Known rows, with every step that occurs:
vidudi -> lodom: [-15.2 -23.5  -4.4   9.1  21.2 -30.7   1.9   6.4   7.7  26.9   9.0 -10.5
   3.7   0.4  14.0  15.1  16.8   2.8 -10.0  -2.0  26.5   2.1  11.8 -30.8]
fumid -> rukof -> gaso -> lodom -> gite: [-20.1 -23.0  10.8   4.3  13.1   6.7  10.6 -18.7  27.7 -32.0  18.6 -10.0
 -34.6  18.6  -5.3  14.8 -17.9  -5.3  -3.5  -2.9  15.3   7.3  -3.8  -9.2]
fenu -> lodom -> sunes -> rukof: [-20.6 -23.9  23.7  -7.0  14.4 -32.0   9.2  -2.2 -14.1   3.9  -1.2   0.8
 -10.2  27.0 -23.8   3.7  20.7  19.6  28.7   2.3  17.0 -16.1  15.3  13.8]
fenu -> lodom: [ 12.6 -19.6   5.8 -19.2   3.9 -28.9   9.2  -4.8   4.2  15.6 -10.7  -6.9
   6.5 -18.5   2.4 -15.4  13.6  21.8  -9.0  -4.3  17.1 -13.9 -15.3 -25.1]
gite -> lodom -> fumid -> rukof: [ -3.0 -18.6  40.2  18.7   4.7  -5.9  21.2 -15.4   9.3  27.4   2.9  27.1
  -0.9  21.2  -9.8  -5.0  13.4  -6.0 -15.5  22.8  -4.9  32.0  -3.8  -1.6]
sunes -> rukof -> fumid -> lodom -> gaso: [-37.6 -15.2 -13.8   8.7 -18.2  33.8  33.8 -19.7  11.7  -9.3  19.4  34.8
 -18.0   6.9  13.4 -40.5 -11.7  30.9   9.8  23.9  27.9   2.2  16.1  14.0]
fumid -> rukof -> gaso: [-21.3 -21.3  26.1   1.6   3.3  -0.5   1.7 -12.2  13.8 -29.1 -14.3  14.5
 -32.9  22.3   7.7  -5.0 -13.3  16.9 -22.9  22.0  17.3   1.4  -7.3  -6.5]
gite -> lodom -> gaso -> rukof: [ 10.6 -11.3  15.2  22.5  -2.0   7.2  48.0  -0.4   3.7   4.3  21.0  23.2
 -21.8  32.7  -4.7   4.1  22.0  20.7  22.4  11.0  21.5  -6.0 -10.6  27.4]
vidudi -> lodom -> sunes: [-14.4 -26.8  14.4   6.4  38.4 -37.7   1.8 -13.9   5.8  18.1   5.6  -5.7
 -16.6  29.7 -14.5   5.8  32.7  -5.4   3.4  17.5  37.6  14.1   7.4  -3.2]
gite -> lodom -> gaso -> rukof -> fumid: [  5.5 -33.9  -7.8  16.5 -20.8  26.7  45.8 -28.5  16.1   8.4  16.0  40.0
  -6.5  13.0  -6.9   0.6  14.1  -3.5  18.7  17.0   5.4 -20.6  11.1   8.5]
gaso -> rukof -> fumid -> lodom: [-46.9 -15.7 -25.3  -9.9 -26.3  24.9  14.5 -31.2  22.6  -6.5   3.1  35.2
  -2.9  -9.0 -18.1   3.8  11.3  -0.4   5.3   0.3   0.1  -2.0   4.3  -8.6]
rukof -> gaso -> lodom: [ -1.6 -16.9 -14.4  -5.7  21.5   3.4 -20.1 -19.3  15.2  -8.2  20.2  -0.8
  -3.3  14.7   0.4  -0.9 -25.3   8.4 -20.9  -5.2  21.9  -7.6 -11.8  -2.7]
lodom -> gaso -> rukof: [ -2.7  -6.9  27.9  25.2  -7.7   6.4  61.4  -2.3   9.5  -4.4  12.5  30.9
 -35.1  31.3   2.0   6.5  13.7  25.4  28.3   2.1  29.6  -1.5  -8.3  41.1]
fenu -> lodom -> sunes -> rukof -> fumid: [-16.4 -42.9  -1.4  -3.9  -9.2  -0.8  19.0 -29.9   4.1   7.3   0.5  24.3
   1.7   9.1 -20.3  -0.2  12.7  -4.3  23.7  11.9   2.2 -27.5  29.2  -1.3]
ridepo -> lodom -> fumid -> rukof: [-14.7 -17.3  38.4  20.5  -6.7   5.9  34.4 -23.0  11.3  15.6  -8.2  31.1
  -1.6  16.1  -4.4 -10.6  14.7   0.9 -12.5  20.4  -4.6  38.2 -18.1   4.5]
sunes -> rukof -> fumid -> lodom: [-62.5 -20.3 -28.5 -13.5 -24.4  19.3   1.8 -25.1  12.9  -4.3   3.8  27.1
   5.7  -6.9 -10.9  -3.3  -3.1   6.6   5.6   1.1  -0.4  -8.8  20.2 -12.5]
rukof -> fumid: [-19.0 -37.2  -5.6   3.7 -18.4   3.9  22.9 -29.8  20.6  15.8  -1.2  22.5
   6.3   8.3   9.6   2.7 -12.9  -9.2   1.9   5.0   7.5 -21.0  16.1  -4.2]
sunes -> rukof -> gaso -> lodom -> fenu: [  3.2 -20.8   9.6   6.9  -5.6  -8.9  -6.8 -21.0  32.3  15.9  -2.1 -14.7
 -10.3   8.1   5.3   5.4 -36.7 -10.1   2.1  -5.1  -3.8   2.4 -25.4 -20.5]
fenu -> lodom -> ridepo: [  3.1  32.8  14.8 -11.4  -1.7 -32.6  30.1  -6.4  22.9   3.0 -15.5   2.1
  -8.4 -12.3   7.9  -6.2   2.6   1.2   0.9 -24.6   8.6   5.8  -4.8 -39.2]
sunes -> rukof -> gaso: [-28.2 -24.7  11.9  -2.2  -4.2  -4.9  -8.5   2.6   3.6 -26.8  -7.5   2.0
 -23.8  29.6  14.5   6.2 -23.4  27.8  -0.6  17.9  17.6 -28.6  11.1   7.5]
rukof -> fumid -> lodom -> gite: [-54.6 -25.7  -7.9  -4.0 -19.5  14.9  19.8 -24.7  34.1 -22.4   6.4   0.9
 -24.6   1.4  -1.0  10.2 -10.3  -8.3   7.7   3.9   7.9   2.8  10.8 -16.0]
nagob -> lodom: [-16.5 -31.4  26.3  10.1   2.7  -2.3   6.5   0.3  -3.9 -16.8   0.4   0.1
  18.4 -10.3  24.1   7.7  -5.8  27.3  -8.0  -7.7  37.7  -8.7  -6.3 -10.1]
gite -> lodom -> sunes -> rukof: [-26.9 -27.6  17.1   1.2  19.1 -30.4  -1.6   0.9 -17.0  13.3  10.0  -3.5
  -1.7  49.5 -22.4  11.7  13.8  11.0  25.6   9.9  12.8 -17.5  19.4  16.2]
sunes -> rukof -> fumid -> lodom -> nagob: [-33.6  13.7  -2.3  -5.6 -18.8  -7.8   6.5 -22.8   6.6  30.7   1.5  29.1
  -1.7   8.2 -11.9   6.6  16.8 -10.7   8.2   6.1   0.0  15.9   2.9   7.8]

Rows:
[-54.7 -16.3  14.6  -4.6   8.4 -19.1   2.7  -5.9  -8.8  -3.9   3.4   9.0
 -13.9  36.6 -24.0   8.1  10.1  17.3  27.7   3.6  17.5  -5.1  20.0  21.7] => fumid -> lodom -> sunes -> rukof
[ -3.1 -33.8  -9.3  17.7 -28.7  34.9  55.1 -33.9  17.9   0.0   8.4  42.6
  -7.1  10.1  -2.9  -2.7  15.5   1.6  21.3  15.3   5.6 -16.2   1.2  12.6] => ridepo -> lodom -> gaso -> rukof -> fumid
[ -3.3 -30.7   1.1  18.6 -24.8  26.7  55.8 -29.9  20.2   1.9   9.9  44.4
 -15.4  12.6  -2.3   1.9   8.0  -0.5  23.1  11.1  10.7 -17.6  12.4  17.9] => lodom -> gaso -> rukof -> fumid
[-30.6  25.2   7.7  -6.0  -7.7 -23.1   2.7 -14.1   7.6  33.2  -1.8  16.1
  -6.3  13.7  -2.8   4.3  14.1  -3.6  -3.1   2.7  12.7  28.6 -15.2  10.5] => fumid -> lodom -> nagob
[ 24.4 -17.7  24.3   3.7  -9.3 -11.5  18.7 -15.7  19.7  34.9  -5.4  14.9
   5.2  -9.7   9.1 -17.2   8.4   4.9 -10.1  26.2   5.4  12.8  -7.8   3.1] => fenu -> lodom -> fumid
[ 14.1 -16.5   9.9  13.1   3.3  11.1  -2.7 -25.8  27.6  18.5  16.1  19.3
  -1.2  14.2   7.7  -7.0 -18.3  -4.3 -17.9  26.1   8.6  17.3  -5.1  18.3] => rukof -> gaso -> lodom -> fumid
[ -6.2 -24.8   9.9  11.0 -26.0 -12.3  16.0 -21.7  29.9  31.2 -25.0 -20.6
   6.8   6.8  21.2  -3.7 -17.8  -5.9   1.6   5.0  -8.9  10.6 -50.6 -26.8] => ridepo -> lodom -> fenu
[ 10.8 -26.0  13.4   8.6  -9.7 -28.8  -2.5 -11.3  26.2  48.1  -9.1 -26.5
   8.2  14.3  12.9   4.2 -20.0 -16.2  -2.7   8.1  -9.0   1.1 -30.7 -34.7] => gite -> lodom -> fenu
[-45.6  43.1   1.5  -8.1 -10.5 -13.7  20.9 -11.2  30.4  -7.8  -8.0  12.7
 -13.5   1.5   7.5  -0.6 -12.2  -2.4   0.3 -23.7   8.6  22.1   2.1 -27.1] => fumid -> lodom -> ridepo
[ -6.6  11.2   8.6   4.7  -8.8 -22.3  14.1 -14.8  -1.5  40.7  -7.8   4.3
  10.0  25.1   7.2   3.8  21.1  -2.5  -1.4   9.1   6.9  19.8 -36.8  11.4] => ridepo -> lodom -> nagob
[-53.8 -19.1 -30.1 -14.4 -21.8  18.7   1.3 -32.1  22.5  -0.3   1.2  25.4
   5.2 -10.8  -4.4  -9.8  -4.8   1.3  -7.0   4.8   5.1  -1.1   8.1 -17.4] => rukof -> fumid -> lodom
[ -5.0 -16.4  -2.6  -2.5  24.7   6.9 -12.6 -23.6  13.1 -13.7  18.7  10.3
  -9.3  13.8 -10.8  -2.6 -16.2   5.4 -23.8  -5.8  15.9   5.4 -12.6  -7.2] => fumid -> rukof -> gaso -> lodom
[ -9.9 -23.7  22.9   8.2  -6.5  16.2   5.1 -21.7  18.1 -20.9 -14.3  22.2
 -23.3  17.5   7.5 -14.1  -4.7  12.3 -26.3  42.2   5.1  14.3 -16.3  -2.5] => ridepo -> lodom -> fumid -> rukof -> gaso
[-27.0 -27.2  17.1  -3.0   7.4  -9.5 -10.3  -6.3   1.8 -29.3  -7.7   2.8
 -32.5  40.0  -0.3   3.5 -10.8  22.0   5.1  28.5  23.2 -21.1  11.0  15.2] => lodom -> sunes -> rukof -> gaso
[  6.0 -18.7  17.4   8.8  -1.6  -7.0  -1.7 -28.4  37.5  14.9  -5.6  -8.0
 -14.6   4.4   2.4   0.4 -31.5 -15.1  -8.7  -3.1  -4.3  16.9 -34.2 -26.9] => fumid -> rukof -> gaso -> lodom -> fenu
[-10.9 -17.7  -2.8  18.9  -8.0  19.3  40.7 -11.8   3.8   0.6  10.0  10.8
  -7.1  24.0  32.6 -43.6  -7.8  39.8  -0.4  26.3  35.0   5.7 -23.5  17.8] => ridepo -> lodom -> gaso
[-36.8 -22.3  -0.5  -7.0   5.6   0.7  10.3 -40.2  16.1  -5.2   1.2  26.6
 -21.0  22.5 -36.3  -1.9  29.1  -6.7  14.0  20.0  19.4  11.3   2.2  12.5] => gaso -> rukof -> fumid -> lodom -> sunes
[-21.8 -20.3   7.0   6.1  12.1  -5.4  16.7 -13.9  25.9 -10.0  23.6 -17.0
 -20.4  19.9  -0.4  20.5 -19.3  -6.7   7.0 -17.7  18.7   3.3  -1.8  -1.0] => gaso -> lodom -> gite
[  6.2 -19.8   0.6  16.7   8.3   2.2  23.2  -1.3   0.5  17.7  25.5   5.0
  -5.6  30.6  24.5 -36.1  -9.4  29.1  -4.4  30.0  34.6  -3.2  -3.2  10.1] => gite -> lodom -> gaso
[-23.0 -18.7   1.1   3.4 -37.4   6.1  17.5 -33.8  43.7  19.4 -16.4   9.7
 -10.3 -11.6  -2.7   5.0 -11.6 -19.2  11.7   1.3 -14.8  11.5 -22.3 -27.9] => gaso -> rukof -> fumid -> lodom -> fenu
[  2.1 -10.3  17.2  27.6   1.5   4.3  55.6   1.9   8.6   0.9  18.9  25.9
 -31.6  19.1  -0.2  10.4  29.8  19.7  24.6   4.4  29.9   2.8  -1.3  20.8] => vidudi -> lodom -> gaso -> rukof
[  1.3 -14.4  32.1  28.6  -7.1  18.2  57.7  -1.1   2.7 -20.3  14.8  31.1
 -24.1  14.0   4.6   6.7  18.9  32.5  25.8   1.7  35.6  -2.3 -10.0  31.3] => nagob -> lodom -> gaso -> rukof
[-10.7 -21.5  33.5   9.3  -3.1   7.8   5.8 -17.8  20.7 -19.7 -12.5  24.8
 -31.6  20.4   8.5  -8.7 -11.4  10.1 -24.0  37.6  10.5  13.5  -5.4   2.4] => lodom -> fumid -> rukof -> gaso
[ 10.4   9.9  11.8   2.6   7.2 -39.2  -3.9  -4.5  -4.7  57.2   8.1  -1.4
  11.2  31.6  -0.9  11.3  19.4 -12.8  -5.9  12.3   6.7  10.6 -16.3   2.6] => gite -> lodom -> nagob
[-20.2 -46.0  -6.2   1.7  -6.1   0.4  11.6 -27.7   1.4  14.5   8.3  21.0
   7.5  24.5 -19.5   6.4   8.5 -10.5  21.8  16.4  -0.6 -28.7  31.6   1.1] => gite -> lodom -> sunes -> rukof -> fumid
[ -7.2 -11.4  40.9  19.6   9.4   1.1  26.3 -24.2  16.1  19.3   8.9  34.7
  -6.6  15.5 -13.9  -4.1   3.8  -6.4 -13.2   4.8   0.5  39.6  -5.1   9.2] => gaso -> lodom -> fumid -> rukof
[ -6.6  34.0   0.5  -1.9  10.7 -10.4   9.3 -16.5  30.8 -13.4   6.5   6.2
 -15.0  11.2   6.1   4.4 -24.9  -8.3  -7.6 -25.0  11.8  10.2  -2.2 -23.0] => rukof -> gaso -> lodom -> ridepo
[-12.1  33.4   1.6  -1.3   9.1  -9.7   9.4 -11.5  24.0 -15.8   8.2   7.7
 -14.7  13.8   1.8   8.3 -23.2  -5.2   1.3 -27.6   7.8   4.7   6.2 -20.3] => sunes -> rukof -> gaso -> lodom -> ridepo
[ -4.8 -22.6   7.2  -4.4  39.4 -14.6 -14.2 -32.3  10.9  -6.1  13.3   1.8
 -21.4  40.0 -23.9  -5.0   3.2  -0.9  -4.5  15.9  34.3   7.4  -9.3  16.5] => rukof -> gaso -> lodom -> sunes
